Every row comes from one small tree of marks. The marks that hang from a mark follow it in brackets, in alphabetical order. Every link used is in the known rows. Which tree was each row made from?
Known rows
zuto[beziz]: [ 0.04 -0.54  1.14  2.55  0.51 -0.63 -0.82  1.68 -0.56  0.50  0.39  0.55
 -0.84  0.74  0.01  0.80 -0.33  1.05 -1.12 -0.06]
belap[zuto]: [-0.76  2.30 -0.21  1.79  1.02 -0.61  0.10 -2.36  0.73  1.30 -0.37 -0.52
 -2.08  0.55 -0.05  1.18 -4.14  1.31 -4.13  2.08]
neda[zuto[beziz]]: [-1.00 -1.73  1.08  2.47 -0.09  0.23 -2.26 -1.42 -0.71  1.30 -0.53 -0.09
 -2.45 -0.05  0.01  1.83 -1.06  1.57 -0.86 -1.01]
zuto[belap beziz bogip taforug]: [ 0.59 -5.83  0.77  2.77  2.93  0.02  2.13  4.59 -0.23 -0.14  0.48  0.61
  1.65  0.98  0.12  0.29  0.78  1.19  0.57 -0.19]
neda[zuto[bogip taforug]]: [-0.61 -1.82  1.23  2.87  0.80  0.70 -1.65 -1.46  0.04  1.27 -0.13 -0.63
 -2.05  0.41 -0.23  1.45 -0.73  1.91 -0.08 -0.18]
zuto[taforug]: [ 0.83  0.14  0.53  2.67  0.64 -1.68 -0.57 -0.69 -0.98 -0.17  1.62 -0.25
 -0.51  1.78 -0.03  1.17 -1.18  1.42 -2.17  1.98]
belap[zuto[beziz neda]]: [-1.72  1.14  0.33  2.38  0.15  0.33  0.62  0.34  0.08  2.21 -0.84  0.92
 -0.99  0.35  0.07  0.02 -1.82  0.96  0.07 -0.40]
taforug[supigol[pori]]: [ 0.86  0.21  1.77  0.93 -0.23  1.19  2.54 -0.93 -0.08  0.99  1.33 -1.61
 -2.86  0.69 -0.64  0.73 -0.03  1.87 -3.91  1.09]
belap[zuto[taforug]]: [ 0.57  0.94 -0.28  2.42  1.17 -1.56  0.64 -2.86 -0.13  0.40  0.42 -0.17
 -0.59  1.56  0.03  1.39 -3.64  1.72 -3.05  2.52]
neda[zuto]: [-1.59  0.18  0.56  1.95 -0.12  0.35 -2.75 -2.69 -0.31  1.75 -0.31 -1.03
 -3.73 -0.14 -0.06  2.07 -2.33  1.51 -2.65  0.58]
supigol[pori]: [ 0.18  2.02  0.83  2.17  0.25  0.06  0.04 -1.29  0.10  0.60  0.84 -0.75
 -3.66 -0.33 -0.82  0.62 -0.55  1.75 -4.57 -0.02]
belap[zuto[beziz bogip neda taforug]]: [-0.73 -0.98  0.96  3.33  0.93  0.81  1.46  1.79  0.29  1.72 -0.59  1.33
  0.81  0.98 -0.05 -0.52 -0.29  1.40  2.84 -0.92]
neda[zuto[belap bogip[kenag] taforug]]: [-0.99 -4.10 -0.15  1.29  2.31  0.56  0.00 -1.73  0.92  0.43 -0.41 -1.31
 -2.02  0.20  0.14  1.52 -1.57  1.56  0.67  0.40]
kenag[bogip]: [-0.58  0.61  1.73  1.60  0.01 -0.75 -1.92 -0.77  0.98  2.02  0.59  0.54
 -3.09  2.27  0.17  0.41 -1.35  1.49 -2.47  0.14]
bogip[kenag]: [-0.60  2.44  0.02  0.83  0.57 -1.32 -1.05 -2.18  1.15  0.06  0.65 -0.93
 -2.78  0.79  0.03  1.06 -1.89  0.91 -1.07  1.63]
zuto[belap beziz neda taforug]: [-0.58 -3.96 -0.14  2.55  1.37 -0.25  1.67  3.82 -1.51  0.67  0.88  1.07
  1.37  1.02  0.35 -0.07  0.51  0.78  1.26 -0.03]
taforug[supigol]: [ 0.12 -0.15  1.39  0.80  0.04  0.61  1.36  0.19 -0.19  1.29  1.19 -1.48
 -1.58  1.67  0.01  1.08 -1.20  1.16 -2.72  2.65]
zuto[belap bogip taforug]: [ 0.06 -3.57  0.15  2.21  2.96  0.11  1.63  2.85  0.32  0.13  0.79 -0.48
  0.15  0.93 -0.01  0.39 -0.64  1.13 -1.67  1.40]
belap[zuto[beziz taforug]]: [ 1.08 -1.31  0.35  3.01  1.21 -1.48  0.96 -1.34 -0.63 -0.03  0.29  0.76
  0.70  1.54  0.17  1.29 -2.37  1.81 -1.14  1.01]
siki[beziz]: [-0.19 -0.13  0.27  2.09  0.50 -0.66 -0.29  0.72 -1.94  0.44  0.27 -0.68
 -1.68  1.01 -0.28  0.86 -1.03  0.56 -2.22  0.58]

Which tree is each row?
[-2.09 -0.01  1.89  2.94  0.13  1.94 -0.23  5.01  0.51  2.37 -0.35  1.15
 -0.87 -0.01 -0.20 -1.05  1.99  0.65  3.24 -2.21] : zuto[beziz bogip neda]
[ 0.44 -0.50  1.46  1.87 -0.87  1.06  2.85  0.04 -1.12  1.41  1.99 -0.47
 -1.02  1.41 -0.48 -0.25  1.44  1.84 -0.02  0.58] : zuto[neda taforug[supigol[pori]]]
[-1.35  1.13  0.39  2.85  0.95  0.66  1.07  0.33  0.73  2.15 -0.21  0.38
 -0.52  0.83 -0.19 -0.54 -1.49  1.37  0.87  0.57] : belap[zuto[bogip neda taforug]]
[-0.78 -4.19  0.77  2.07  2.71  1.20  1.39  5.08  0.66  0.81 -0.45  0.26
 -0.35 -0.11  0.01  0.11  0.14  0.76 -0.69 -0.60] : zuto[belap beziz bogip]
[-0.15 -5.81 -0.10  2.39  1.55 -0.40 -0.15 -0.39 -1.50  0.30 -0.09 -0.10
 -0.34  0.60  0.33  2.11 -1.20  1.73 -0.97 -0.04] : neda[zuto[belap beziz taforug]]
[-0.47 -6.55  0.78  2.73  2.16  0.87  0.37  1.48 -0.52  0.80 -0.53  0.02
 -0.28  0.26  0.12  1.34 -0.18  1.70  0.70 -1.11] : neda[zuto[belap beziz bogip taforug]]
[-1.67 -2.60  0.16  2.31  1.98  1.29  1.69  4.19  0.18  1.73  0.60  0.18
  0.17  0.49  0.01 -0.72  0.32  0.73  1.00  0.36] : zuto[belap bogip neda taforug]
[-0.37 -0.30  0.19  3.07  0.34 -0.56  1.26 -0.11 -0.69  1.28 -0.02  1.27
  0.56  1.43  0.14  0.12 -1.42  1.45  0.92  0.01] : belap[zuto[beziz neda taforug]]
[-0.49 -3.62  0.06  0.93  0.93  0.93  3.60  2.33 -1.10  1.49  1.55 -0.73
  0.52  1.87  0.35  0.14 -0.32  0.93 -0.27  2.40] : zuto[belap neda taforug[supigol]]
[-1.03 -4.66  0.66  2.87  2.02  1.18  1.99  5.90 -0.31  1.23  0.26  1.17
  1.43  0.68  0.17 -0.85  1.76  0.79  3.06 -1.26] : zuto[belap beziz bogip neda taforug]
[ 0.82 -2.00  1.00  3.28  1.78 -0.28  1.51  0.54  0.28  0.55 -0.17  0.83
  0.79  1.19 -0.06  0.54 -1.27  1.80  0.37  0.02] : belap[zuto[beziz bogip taforug]]
[-0.66 -0.56  1.09  1.90  0.60  1.68  3.26  0.52  0.56  2.43  0.26 -0.28
 -0.01  1.58 -0.08 -0.35 -1.10  1.54  1.37  1.31] : belap[zuto[bogip neda taforug[supigol]]]
[-2.00  1.08  0.68  1.94  0.90  1.09  1.26  0.54  2.05  1.96 -1.35  0.66
 -1.19 -0.07 -0.05 -0.64 -0.87  0.99  3.32 -1.34] : belap[zuto[beziz bogip[kenag] neda]]
[ 1.80 -2.93  0.95  2.05  0.84 -0.54  3.20 -1.00 -0.78  0.21  0.69  0.07
  1.16  2.43  0.16  1.25 -1.83  1.96 -0.83  1.72] : belap[zuto[beziz taforug[supigol]]]
[ 1.02 -4.99 -0.07  2.40  2.25 -1.43  1.70  2.53 -1.47 -0.77  1.08  0.45
  1.41  1.48  0.37  1.19 -0.55  1.20 -1.28  0.93] : zuto[belap beziz taforug]
[-2.55  2.65  0.46  2.21  0.66  1.71  0.60  0.71  1.66  3.02 -0.95  0.10
 -2.02 -0.12 -0.24 -0.60 -2.01  0.99 -0.20  0.20] : belap[zuto[bogip neda]]
[-0.27 -0.02  0.37  1.56 -0.06  0.42  2.98 -1.47 -0.38  1.96  0.72 -0.40
 -0.08  2.02  0.14  0.35 -2.26  1.53 -0.24  2.19] : belap[zuto[neda taforug[supigol]]]
[-2.34 -2.54  0.38  1.21  2.02  1.77  1.70  4.42  1.63  1.52 -0.58  0.42
 -0.72 -0.35  0.18 -0.94  1.02  0.30  3.85 -1.63] : zuto[belap beziz bogip[kenag] neda]
[ 2.19 -4.00  1.80  2.16  0.29 -0.59  2.18  1.27 -1.72 -0.16  1.78  0.05
  1.50  2.66  0.16  1.16  0.78  1.69  0.35  1.24] : zuto[beziz taforug[supigol]]
[-0.02 -5.88  0.64  1.48  1.02  0.82  4.05  3.99 -1.67  1.04  1.25  0.26
  1.91  2.01  0.46  0.09  1.11  1.08  1.64  0.63] : zuto[belap beziz neda taforug[supigol]]
[ 0.86 -1.59  0.62  2.40  1.92 -0.73  1.78 -1.22  1.21 -0.28 -0.38  0.45
  0.35  1.27  0.04  0.57 -1.40  1.64  1.99 -0.04] : belap[zuto[beziz bogip[kenag] taforug]]
[-1.12  0.47  1.17  3.03  0.36  1.00 -0.05  2.78  0.15  1.79  0.94  0.52
 -0.37  0.98 -0.20 -0.77  1.10  1.01  2.38 -0.10] : zuto[bogip neda taforug]
[-1.53 -1.82 -0.36  1.30  2.14  0.62  1.87  2.34  1.19  0.72  0.49 -0.17
 -0.33  0.64  0.13 -0.68  0.12  0.59  2.88  0.46] : zuto[belap bogip[kenag] neda taforug]
[ 0.41  0.11  0.61  1.78 -0.22  0.99  3.78 -2.35 -0.42  1.75  0.88 -0.47
 -1.14  1.25 -0.43 -0.05 -1.30  2.08 -1.45  1.20] : belap[zuto[neda taforug[supigol[pori]]]]
[-2.49 -2.88  0.75  2.16  1.79  2.25  1.60  6.35  0.58  2.33 -0.60  0.79
 -0.26 -0.37  0.02 -1.01  1.26  0.32  2.06 -1.61] : zuto[belap beziz bogip neda]
